Each row comes from the steps of one walk. Every step used is in the known rows, and no mark comes twice. Write the walk behind each row, first mark first.
Known rows:
sasine/piluzi/nules/peto: [ 0.69 -1.85 -0.66 -2.07 -0.12  0.37 -0.46 -2.86  0.88  1.24  1.64 -0.15
  3.00 -1.77 -2.87 -0.06 -0.22 -1.74  1.89 -1.61  2.43 -3.54  3.70  2.84
 -1.26]
zuno/mulovof/nules/piluzi/sasine: [-1.77  1.46 -1.58  2.31  0.41 -2.21 -1.61  2.23  0.84 -1.07 -4.21 -0.08
  0.55 -2.43 -1.38  0.83 -0.50 -0.45  1.11 -3.01 -1.58 -0.44  0.37 -0.93
 -0.82]
petu/kiteb/zuno/mulovof/nules: [-1.69  0.71 -2.26  2.25  0.78 -0.76  3.12  2.13  2.50 -5.99 -3.45  0.76
 -0.71  0.64 -0.28 -2.08 -0.52  1.65  0.61  0.24 -1.26 -0.57 -0.97 -2.93
  0.73]
nules/piluzi/sasine: [-2.29  0.09  1.99 -1.00  2.27  0.76 -1.11  1.10  0.12  3.39 -2.78 -1.55
  0.73 -3.80 -2.52  0.09 -1.65 -2.03  0.85 -0.54 -1.98 -0.65  2.48  0.58
 -1.44]
petu/kiteb/zuno/piluzi/sasine: [-1.38  0.38  0.33 -0.05  2.96  1.11  3.80  0.74  1.50 -4.24 -2.70  0.92
 -1.23  1.34 -0.06 -2.35 -0.47 -0.74  0.64  0.24 -1.29  0.75  0.82 -0.96
 -0.82]
sasine/piluzi/nules/peto/zuno: [-0.30 -1.30 -1.70 -2.16  0.58 -0.19 -1.93 -3.03  0.97  2.05  0.17 -0.14
  2.85 -1.38 -3.80 -0.23 -0.92 -1.49  2.25 -1.48  3.60 -2.48  2.81  2.55
 -1.01]
piluzi/nules: [ 1.01 -0.62 -0.71  1.32 -0.67  0.80 -0.06 -2.21  0.49  0.40  1.91 -0.77
  0.82 -2.03 -1.15 -2.37  0.78 -0.23  1.58 -1.94  1.32 -2.37  2.15  1.47
 -1.24]
peto/nules/piluzi: [-2.41 -0.57 -0.33  1.14  0.58  2.50 -0.31  0.44  1.53  1.76 -3.13 -0.24
 -0.83 -1.08 -0.75 -0.57 -2.58  0.97  0.63 -0.16 -2.74 -1.17  2.36 -1.41
 -0.36]
mulovof/zuno/piluzi: [-0.31 -0.36 -0.67  0.26 -1.11  0.09 -0.54 -0.84  0.57  0.74  1.03  1.89
 -0.48  2.34  2.76  1.51  0.84 -0.38 -0.03 -1.74 -0.91  2.76 -1.06  3.45
  2.38]
piluzi/nules/peto/zuno: [-1.14 -0.79 -2.74 -0.26 -1.79  1.13  0.33 -3.01  1.66  2.73  0.91 -2.26
  1.20 -1.16 -3.66 -2.31 -1.73  1.62  4.22 -0.88  2.92 -1.63  0.72  1.54
 -1.57]
zuno/piluzi/nules: [ 1.26  0.29 -0.15  1.66 -0.30  0.81  0.27 -2.50  0.88 -0.35  1.85  1.38
 -0.55  1.04  1.01 -0.94  1.98 -0.74  1.63 -3.17  1.01  0.69  2.23  2.00
 -1.86]
piluzi/nules/peto/zuno/mulovof: [-1.63 -0.75 -3.22  0.85 -2.52 -0.47 -0.55 -2.12  1.94  1.85 -0.24 -1.98
  0.99 -0.99 -3.70 -3.03 -1.34  1.60  3.66 -1.30  3.06 -1.33  0.46  0.95
 -1.78]
peto/zuno/piluzi: [-1.60  1.75 -1.50  0.20  1.33 -1.09 -2.58 -0.94  0.70  0.84 -2.54  1.51
 -1.29  3.04 -0.13  0.07 -0.36  0.10  0.95 -1.01  2.27  4.01 -1.34 -0.06
 -0.23]
zuno/mulovof/nules/kiteb/petu: [-3.33  0.60 -2.78  2.43 -2.47 -3.31 -0.35 -0.05  2.35 -3.03 -2.13  2.00
 -1.00  0.15  1.49  1.26  0.37  1.51 -0.20 -1.25  0.16  0.28 -1.55 -0.39
 -1.17]
mulovof/nules/peto/zuno/piluzi: [-1.04  1.85 -3.72 -0.10 -0.45  1.14  1.57 -1.45  2.05  0.42 -1.15  0.46
  0.31  1.82 -1.50  3.03 -2.34  2.34  5.13 -1.60  1.08  1.01 -2.31  0.36
 -0.15]
piluzi/nules/kiteb/zuno: [-1.28  0.00 -1.63  0.80 -1.24  0.89  1.87 -1.97  1.68 -0.32  1.96  0.64
  0.34 -1.69  1.45 -2.76  0.75 -0.70  1.56  0.06  1.33 -2.80  1.09  0.98
 -3.54]
sasine/piluzi/nules/kiteb: [ 0.01 -1.04 -0.71 -1.63  0.46 -0.61 -1.68 -3.03  0.35  0.18  1.90  2.20
  2.96 -2.62  0.13  0.38  0.20 -2.91  0.41 -1.58  3.23 -3.68  3.19  3.22
 -2.30]
piluzi/sasine: [-0.40  0.29  1.08 -1.47  2.83 -0.24 -0.41  0.24 -1.91  0.49 -1.91 -1.23
  0.61 -2.14 -1.79 -0.55 -0.73 -2.86  0.37 -0.92 -0.36 -0.51  1.07  1.63
 -1.54]
mulovof/nules/peto: [-0.04  0.66 -2.82 -0.20 -1.39  1.70  3.19 -0.87  1.57 -0.06  0.43 -0.61
  1.21 -0.18 -1.33  2.87 -2.06  2.27  4.49 -1.06 -0.36 -1.64 -1.53  0.36
  0.04]
nules/kiteb: [-1.99  0.01 -0.90 -1.07 -1.44 -0.27  1.02 -1.04  0.78  0.16  1.36  1.87
  0.64 -0.82  2.87  1.09 -1.43 -0.23  0.29  0.99  1.59 -1.02 -1.35  1.05
 -2.24]
kiteb/nules/peto: [-0.58  1.51  0.99 -3.83 -2.22  3.10  1.81 -1.84  2.93  3.58  2.79 -0.51
 -0.47  2.80 -2.09  1.78  0.27 -0.11  2.96  3.24 -0.40  0.66  1.64  0.73
 -1.27]
peto/zuno/piluzi/nules: [-0.98  1.30 -2.04  1.11  0.92 -0.48 -2.63 -2.31  1.05  0.97 -1.42  1.21
 -0.61  1.71 -1.00 -1.32  0.18 -0.03  2.02 -2.25  3.03  2.62  0.14  0.90
 -1.00]

Write each row's walk:
[-1.12  0.77 -3.46  1.76 -2.57 -1.81  0.79  1.03  1.51 -1.88 -1.69 -0.09
  0.48  0.22 -1.01  1.00 -0.73  1.98  2.30 -1.75 -0.06 -0.55 -1.59 -0.81
 -0.42]  zuno/mulovof/nules/peto
[-1.49 -0.18 -0.62  0.35  1.45  1.01  3.74  1.07  1.98 -4.06 -1.95  0.13
 -0.73  0.80 -0.35 -2.57 -0.96  1.15  0.27  1.89 -1.21 -0.74 -0.08 -2.21
  0.55]  petu/kiteb/zuno
[-1.58  0.97  1.82 -1.88  0.48  2.78  1.51 -0.58  3.82  0.58  0.01  0.68
 -0.19  0.06 -1.90  0.30 -1.41  0.52  1.58  2.29 -1.44 -0.24  2.78 -0.72
  0.52]  petu/kiteb/nules/piluzi
[-2.45  2.06 -1.28  2.12  1.53 -1.35  0.69  3.46  1.14 -1.99 -5.21 -0.39
 -1.09 -0.50 -0.98 -1.34  1.27 -1.22  0.40 -0.61 -3.04  0.25  0.28 -2.63
 -1.51]  kiteb/zuno/mulovof/nules/piluzi/sasine
[-3.13  0.07 -2.16  0.56  0.15  1.81  2.23 -0.03  1.31 -1.27 -2.18  1.68
 -1.55  0.90  2.76 -1.23 -1.97  0.34  0.04  1.75 -1.17 -1.33 -0.06 -1.48
 -2.52]  peto/nules/kiteb/zuno
[-2.45 -0.50 -1.99  0.14 -0.53  1.60  0.97 -1.11  0.78 -0.35 -1.08  1.85
 -0.36 -0.09  2.57 -0.03 -2.99  0.77  0.51  0.61  0.05 -1.79 -0.01 -0.13
 -1.99]  peto/nules/kiteb
[-1.72 -0.44 -0.16  1.03 -1.75  0.30  0.83 -3.91  2.61 -0.41  2.06  2.43
 -1.62  1.13  2.27 -0.42  1.76 -0.05  0.86 -2.03  1.32  0.98  1.84  2.89
 -3.24]  zuno/piluzi/nules/kiteb/petu
[-0.50  1.01  1.04 -1.96  0.53  2.24  1.87 -1.22  2.86 -1.31  0.88  1.06
 -0.27  1.35 -1.25  0.07 -0.66  0.36  1.28  2.37 -0.25 -0.03  1.67 -0.22
  0.63]  petu/kiteb/nules
[ 0.18 -1.43 -1.45 -0.04 -2.55  1.87  2.13 -2.80  1.57  1.92  2.79 -2.19
  1.29 -1.71 -2.59 -1.99 -0.92  1.26  3.80 -1.01  1.56 -3.08  1.67  2.01
 -2.08]  piluzi/nules/peto
[-3.51  2.16 -2.92  1.46  1.78 -3.01 -4.13  1.40  0.74  0.57 -6.42 -0.26
  0.26 -1.27 -3.04  0.00 -1.85 -0.13  1.56 -2.11  0.96  1.66 -1.22 -1.22
 -0.36]  peto/zuno/mulovof/nules/piluzi/sasine
[-0.73 -0.05  0.08 -0.63  0.75 -0.06 -0.79 -0.61 -0.65  1.13 -0.21  1.14
 -0.02  1.02  1.69  1.11  0.34 -2.16  0.18 -2.42 -1.18  2.45 -0.39  4.49
  1.46]  mulovof/zuno/piluzi/sasine
[-0.58 -0.48 -1.46  0.48 -1.84  0.54  0.68 -3.12  1.01  0.54  2.97  0.82
  1.39 -2.70  1.22 -1.51 -0.34 -0.28  1.82 -1.10  2.54 -3.20  1.16  2.39
 -3.22]  piluzi/nules/kiteb
[ 0.25 -0.62 -1.13  1.10 -1.56  0.54 -0.65 -2.36  0.97  1.02  2.18  1.43
 -0.03  1.00  1.95  0.02  1.36 -0.49  0.91 -2.86 -0.18  1.30  0.30  4.46
  1.64]  mulovof/zuno/piluzi/nules
[-2.17  0.87 -0.43 -3.26 -0.42  2.52  2.19 -1.90  3.80  0.68  0.09 -0.08
  0.05  2.04 -3.26  0.05 -2.81  1.77  3.42  3.04  1.16  0.51  0.51 -0.31
  0.47]  petu/kiteb/nules/peto/zuno
[-1.12 -0.59 -1.09  0.47  0.00  2.32  5.31 -0.88  3.45 -3.27 -0.30  0.17
 -0.71  1.56 -0.63 -3.03 -0.77  1.53  2.69  0.40 -0.42 -0.64  1.02 -0.67
 -1.10]  petu/kiteb/zuno/piluzi/nules/peto
[-2.09  1.38 -2.39  0.49  0.23 -0.47 -2.22 -2.81  1.32  1.16 -0.74  2.11
 -0.39  1.27  0.47 -0.92 -0.45 -0.09  2.14 -1.72  3.90  2.01 -0.57  1.52
 -2.20]  peto/zuno/piluzi/nules/kiteb
[-1.96  2.63  0.63 -4.50  0.11  2.31 -0.05 -2.34  2.32  4.36  0.15 -0.12
 -0.96  3.62 -3.10  1.55 -0.39 -1.58  3.75  2.02  0.91  3.07  1.32  1.58
 -2.18]  kiteb/nules/peto/zuno/piluzi/sasine
[ 0.52 -0.27 -0.64  0.49 -1.84  1.85  2.07 -3.02  1.83  0.86  2.69  0.38
 -0.11  1.30 -0.21 -0.75  0.58  0.37  3.38 -2.43  1.21  0.12  1.85  2.34
 -2.45]  zuno/piluzi/nules/peto
[-2.71 -1.48 -0.74  0.67 -2.36 -0.02  0.56 -4.02  2.58  0.46  2.14  0.34
 -0.59 -1.92  0.56 -1.67  0.52  0.69  0.61 -0.46  1.86 -2.04  1.68  2.56
 -3.00]  piluzi/nules/kiteb/petu
[-1.47  2.64 -2.20  0.32  1.57  0.69  3.00 -0.36  0.92 -2.39 -1.20  2.69
 -0.18  0.22  2.76  2.23 -0.16 -1.25  2.51 -1.26 -0.60 -0.39 -1.38  0.48
 -2.85]  mulovof/nules/kiteb/zuno/piluzi/sasine
[-1.65  2.49  3.33 -3.24  1.52  2.50 -1.28 -0.36  1.81  4.81 -0.36 -0.43
 -0.39 -0.58 -2.68  1.40  0.64 -3.09  1.35  1.74 -2.26  0.83  4.12  0.72
 -1.80]  kiteb/nules/piluzi/sasine
[-4.52 -1.55 -1.37  0.22 -1.07  0.98  0.84 -2.19  2.29 -0.63 -1.83  1.43
 -2.32  0.63  1.95 -0.14 -2.11  1.61 -0.73  1.29 -0.78 -0.56  0.60  0.16
 -1.78]  peto/nules/kiteb/petu
[-1.34  1.28 -3.97 -0.30 -0.57  0.99  1.46 -1.12  1.82  0.75 -1.41 -0.69
  0.93  0.38 -2.51  2.57 -2.95  2.65  4.86 -0.84  1.06 -0.35 -2.54 -0.09
  0.40]  mulovof/nules/peto/zuno
[-0.52  0.52 -0.77  1.03 -0.61  1.98  3.61 -0.76  2.26 -0.61  0.25  0.14
 -1.69  2.57  0.15 -2.54  2.10 -0.15  2.24 -0.25 -0.79  0.72  1.29 -0.26
 -2.73]  kiteb/zuno/piluzi/nules/peto
[-3.51  0.78 -1.77  0.63 -1.72 -1.96  1.38  1.35  1.67 -2.01 -1.17  1.93
 -0.90  0.67  3.19 -1.25  0.51 -0.50 -0.98  1.86  0.28 -0.09 -1.68 -1.36
 -3.23]  nules/kiteb/zuno/mulovof
[-2.55  0.28 -1.52 -2.36  0.08  0.62  0.52 -1.34  1.03  2.76 -1.83 -1.13
 -0.08  1.75 -2.86  0.23 -2.77  0.31  3.68 -0.15  1.95  2.17 -1.04  1.52
 -1.75]  nules/peto/zuno/piluzi/sasine
[-2.88  0.46 -1.86  0.77  0.17  2.01  2.46 -0.55  1.53 -1.58 -1.99  2.74
 -2.16  2.36  3.74 -0.84 -1.26 -0.01  0.28  0.85 -1.19 -0.02  0.14 -1.10
 -2.96]  peto/nules/kiteb/zuno/piluzi
